What can hang from each mark
Q_609: Q_367 Q_388
Q_418: Q_367 Q_458 Q_609
Q_163: Q_418 Q_609
Q_458: Q_163 Q_609
Q_388: Q_163 Q_418 Q_458
Q_367: Q_388 Q_458

Each row was made from one small tree. Brackets hold a mark, then the marks that hang from it, in the order of their numbers. Every link used is in the known rows. Write each row's tree.
Known rows
[Q_458 [Q_163 Q_418 [Q_609 Q_367 Q_388]]]: [-3.74 -4.19  1.93 -0.18 -0.98  0.04 -0.30 -2.14  0.61 -1.15  1.95  1.99
  2.80 -0.73  0.60 -0.53 -0.60  8.46 -0.13  3.76 -2.76  1.60]
[Q_458 Q_163 [Q_609 [Q_388 [Q_418 Q_367]]]]: [-4.80 -4.36 -0.67  0.39  2.24  1.02  0.59 -2.05  2.49 -2.81  3.33  3.01
  3.39  0.63  0.57  2.82 -1.06  6.22 -1.29  3.52  1.59  0.42]
[Q_163 [Q_418 Q_458] Q_609]: [-4.98 -0.99 -0.74 -0.25  1.95 -0.79  1.13 -0.20 -0.97 -1.36  1.14 -1.67
  2.98 -0.96  2.33 -6.80 -2.78  5.37  1.70  0.27 -1.92  4.02]
[Q_367 [Q_458 Q_163 Q_609]]: [-5.40 -4.77 -1.70  0.71 -1.51  0.78 -0.89 -2.63  4.11  0.05  2.77 -1.11
  6.47 -1.53  1.65 -0.63 -2.89  0.29 -3.26  1.68  0.47  0.38]
[Q_609 [Q_367 [Q_388 Q_163] Q_458]]: [-0.13 -2.12  1.33  1.33 -6.64  3.19  0.50 -4.93  0.74 -1.07 -0.01 -1.12
  1.90  2.43 -4.03  0.19 -3.31 -1.45 -2.12  3.85  0.96 -0.59]
[Q_163 Q_418 Q_609]: [-3.96 -3.15 -0.82  0.32  2.11 -1.37 -0.93  0.05 -0.45  1.14  0.35 -1.12
  2.34 -1.34  3.05 -5.97 -2.24  7.50  2.22 -0.35 -2.75  2.73]
[Q_609 [Q_367 Q_458] [Q_388 Q_163]]: [-0.15 -1.93  3.46  2.14 -6.82  6.25 -0.11 -7.78 -1.98 -3.04 -1.03  2.06
 -0.10  2.58 -3.25  0.46 -2.67  2.69 -1.75  5.74 -1.74  0.90]
[Q_418 [Q_367 Q_388] [Q_458 Q_163 Q_609]]: [-5.53  3.13  0.60  0.69  1.47 -0.87  6.44  0.34  0.97 -4.85  5.13 -2.05
  4.51  2.24 -1.05  2.55 -0.74 -0.72 -1.64  1.88  4.31  1.81]
[Q_609 Q_367 [Q_388 Q_163 [Q_418 Q_458]]]: [ 0.66 -0.75  1.86  0.61 -3.76  6.22  0.95 -6.69 -2.27 -5.96 -1.32  3.85
 -2.66  4.23 -5.49  0.74 -2.81  3.52 -1.19  6.27  1.34  1.64]
[Q_418 [Q_458 Q_163] [Q_609 Q_367 Q_388]]: [-4.05  2.14  5.18 -2.00  1.30  3.27  4.74 -4.40 -2.32 -9.12  2.40  2.54
  2.07  1.82 -2.60 -1.00  0.03  1.00 -1.83  5.05  0.21  1.69]
[Q_367 Q_458]: [-1.53 -1.31 -0.56  0.97 -3.62  1.47 -0.50 -2.15  1.68  0.52  0.88 -1.54
  3.04  0.19  0.82 -1.91 -2.36 -1.94 -2.58  0.55 -1.00  0.10]
[Q_388 Q_418]: [ 0.65 -1.96 -2.72 -0.72  0.48  0.98 -1.07 -0.21  1.73 -1.10 -0.56  1.53
 -1.35  2.13 -1.62 -0.80 -2.17  1.68 -1.23  0.74  2.19 -0.11]
[Q_609 [Q_367 [Q_388 Q_418 [Q_458 Q_163]]]]: [ 1.72 -2.28  0.23 -0.03 -4.80  1.84  0.74 -3.47  1.53 -2.06 -0.53  1.26
  1.28  4.67 -5.17  2.70 -2.84  0.23 -1.64  5.11  3.15 -0.46]
[Q_609 [Q_367 Q_388 [Q_458 [Q_163 Q_418]]]]: [-0.46 -3.29  2.96  0.84 -6.74  1.67  1.26 -3.71  1.98 -1.09  1.63 -0.55
  2.74  2.03 -2.45  0.99 -2.91 -0.14 -2.74  4.55 -0.01 -0.15]
[Q_367 [Q_458 [Q_609 [Q_388 [Q_163 Q_418]]]]]: [-4.84 -4.48 -1.35  2.38 -2.55  3.09 -0.66 -4.61  1.17 -0.62  1.49 -0.44
  4.81  0.21  2.55 -3.28 -5.04  2.22 -2.10  2.20 -0.87  1.45]
[Q_163 [Q_609 Q_367 [Q_388 Q_418 Q_458]]]: [-0.49 -2.07  0.21 -0.13 -1.69  3.30 -0.81 -4.61 -1.08 -1.85 -1.40  1.90
  0.90  3.30 -2.79 -1.55 -1.08  6.31  1.87  3.98 -1.15  0.85]
[Q_458 [Q_609 Q_367 Q_388]]: [-1.22 -2.96  3.44  0.85  0.86  3.17  0.85 -3.86 -0.63 -2.68  0.14  1.92
  0.39  0.40 -0.98  1.75 -0.71  3.25  1.72  3.55  0.48  0.69]
[Q_367 [Q_388 [Q_163 Q_609] Q_418] Q_458]: [-4.26 -4.41 -6.46  1.39 -6.78  2.72 -1.51 -3.91  3.37  1.09  2.61 -1.81
  5.29  4.13 -1.48 -5.20 -6.72  1.17 -3.31  1.72  0.94 -2.10]
[Q_367 Q_388]: [-0.03 -0.48 -0.78  0.41 -4.10 -0.19  1.53  0.19  0.75  0.72  3.04 -0.74
  1.44  3.17 -0.67 -0.06 -1.37 -1.65 -0.36  0.79  0.09 -2.69]
[Q_367 Q_388 [Q_458 Q_163 Q_609]]: [-5.47 -5.23 -2.62  1.28 -5.57  0.56  0.61 -2.43  4.91  0.84  5.68 -1.68
  8.04  1.65  0.95 -0.70 -4.34 -1.17 -3.60  2.64  0.63 -2.39]
[Q_418 [Q_367 Q_388] [Q_458 [Q_163 Q_609]]]: [-4.65  4.76  0.76  0.09 -0.10 -1.10  5.82  0.66  0.06 -3.97  4.84 -2.56
  3.61  2.60 -1.88  1.12  0.60  0.25 -1.24  1.19  2.02  1.45]
[Q_418 [Q_367 [Q_388 [Q_458 Q_163 Q_609]]]]: [-2.09  1.87 -0.64  1.82 -0.41 -1.04  3.43 -0.35  0.26 -1.26  2.00 -1.26
  3.45  4.09 -0.85  3.07 -1.44  0.97 -1.09  1.58  3.16  0.60]

Write each row's tree
[-2.50 -2.40  2.78 -0.04  1.79  0.49  1.13 -2.44 -1.23 -3.00 -0.62  0.19
  1.60  0.12  1.71 -4.67 -3.92  3.76 -1.19  1.89 -0.70  3.00]
[Q_163 [Q_418 [Q_609 [Q_367 Q_458]]]]
[-2.51  3.50  5.58 -1.58  1.79  4.03  4.93 -4.49 -3.88 -9.02  0.81  1.76
  0.33  2.53 -2.60 -2.61 -0.53 -0.41 -0.41  4.11  0.16  1.87]
[Q_418 Q_458 [Q_609 Q_367 Q_388]]
[-2.62  3.35  3.88 -2.34  3.79  2.20  4.31 -2.85 -2.40 -7.88  0.00 -0.15
  1.07  0.83 -2.88 -2.93 -0.69 -1.90 -0.73  2.26  2.13  2.31]
[Q_418 Q_458 [Q_609 Q_367]]
[-6.08 -1.78 -4.10  0.92  1.12  0.80 -0.80 -2.61 -1.16 -1.03 -0.48 -1.08
  3.20 -0.84  0.59 -6.14 -4.29  5.70  0.24  0.83  0.41  3.68]
[Q_388 [Q_163 [Q_418 Q_458] Q_609]]
[ 0.27 -1.94  4.06  1.83 -3.86  4.75  0.46 -6.24 -3.45 -3.48 -1.61  3.22
 -1.92  2.39 -2.56  0.35 -2.50  5.74 -0.06  5.61 -1.34  2.19]
[Q_609 Q_367 [Q_388 [Q_163 Q_418]]]
[-1.95 -1.84  2.99 -0.31  3.08  0.06  1.31 -1.60 -1.78 -3.24 -0.77  0.75
  0.59  0.00  1.43 -3.97 -3.11  4.45 -0.22  1.60 -0.43  2.96]
[Q_163 [Q_418 [Q_609 Q_367]]]
[-4.89 -2.10  1.03  0.49  0.71 -1.20  0.74 -0.65  0.19 -1.01  2.92  1.03
  3.08 -0.34  2.12 -0.52 -0.16  9.01 -0.43  2.07 -2.58  2.14]
[Q_458 [Q_163 [Q_418 Q_367] [Q_609 Q_388]]]
[-2.64 -3.42  0.84 -1.01 -1.02  0.95 -0.85 -2.37  1.49 -1.44  1.73  2.29
  2.04  0.19 -1.77  1.19  0.88  6.40 -0.40  3.60 -1.39 -0.13]
[Q_458 [Q_163 [Q_609 Q_367 [Q_388 Q_418]]]]
[-3.48 -0.84 -4.79 -0.27 -1.60  1.87  1.54 -2.35  0.74 -3.17  2.34  0.17
  2.54  4.88 -2.68 -3.87 -5.25 -0.06 -2.40  1.93  3.60 -1.54]
[Q_367 [Q_388 Q_163 [Q_418 Q_458 Q_609]]]
[-1.21 -1.39  0.14 -0.28 -1.63  0.89 -0.16 -2.57  0.13  0.12 -0.30 -1.24
  2.49  1.54 -2.63 -1.60 -0.51  2.95  2.24  2.07 -0.56 -0.22]
[Q_163 [Q_609 [Q_367 [Q_388 Q_458]]]]
[-5.08 -2.32 -3.72  1.52  1.01  1.10 -0.11 -2.89 -0.89 -2.09 -0.56 -0.24
  2.70 -0.61  0.92 -4.01 -5.41  3.42 -1.00  1.50  2.45  3.85]
[Q_388 [Q_163 [Q_418 [Q_458 Q_609]]]]
[-3.43 -2.52 -3.90  2.20 -8.05  2.32 -0.19 -3.82  2.12  1.33  2.90 -2.28
  5.21  3.10 -0.50 -3.04 -5.49 -2.08 -3.68  1.67  0.28 -2.15]
[Q_367 [Q_388 Q_163] Q_458]
[-2.55  2.05 -2.17  2.55 -0.39  0.05  2.81 -1.57 -0.73 -1.19  0.67 -1.73
  3.09  4.31 -1.38  1.63 -3.00  1.40 -0.79  1.11  3.97  1.14]
[Q_418 [Q_367 [Q_388 Q_163 [Q_458 Q_609]]]]
[-5.43 -2.77 -6.59  3.34  1.42  0.99 -0.62 -4.91 -0.67 -1.43 -3.07 -0.14
  6.16  2.28  0.98 -2.39 -7.94  5.54 -1.30  3.05  5.15  5.35]
[Q_388 [Q_163 [Q_418 Q_367]] [Q_458 Q_609]]
[-3.01 -1.66  0.89  0.76 -0.01  0.24  2.85 -1.27 -0.46 -2.96  1.44 -0.52
  2.19  0.48  1.14 -3.09 -4.51  1.45 -0.11  2.68  1.41  3.56]
[Q_163 [Q_418 [Q_458 [Q_609 [Q_367 Q_388]]]]]
[-4.98  1.05 -5.61  0.31  3.39  1.94  0.39 -2.23 -0.19 -3.83 -0.94 -0.83
  1.04  2.41 -3.49 -3.59 -3.40  5.03 -1.04  0.64  4.52  3.25]
[Q_388 [Q_163 Q_609] [Q_418 Q_367 Q_458]]
[-2.13 -3.88 -7.32 -0.61 -1.09  0.41 -2.31 -2.72  3.43 -0.90 -1.07  2.11
  4.91  3.94 -1.87 -0.72 -4.44  4.15 -2.53  3.74  3.78  1.36]
[Q_388 Q_418 [Q_458 [Q_163 Q_609]]]
[-0.04 -2.65  2.81  0.50 -6.77  2.00  1.02 -3.79  2.16 -1.06  1.69 -0.71
  2.64  2.16 -3.37  1.88 -1.92 -1.43 -2.71  4.26  0.40 -1.06]
[Q_609 [Q_367 Q_388 [Q_458 Q_163]]]
[-2.37 -0.61 -0.11  2.36  0.41 -1.39  2.76 -0.29 -0.76 -0.95  0.97 -0.92
  2.55  2.68  2.15 -1.11 -4.37  4.03 -0.35  1.45  1.43  3.21]
[Q_163 [Q_418 [Q_367 [Q_388 [Q_458 Q_609]]]]]
[-3.23 -3.19 -1.91  1.08 -8.25  0.52  0.72 -2.11  3.97  1.16  5.32 -1.55
  6.35  2.58  0.23 -0.55 -3.53 -2.28 -4.57  2.44 -0.62 -2.73]
[Q_367 Q_388 [Q_458 Q_163]]
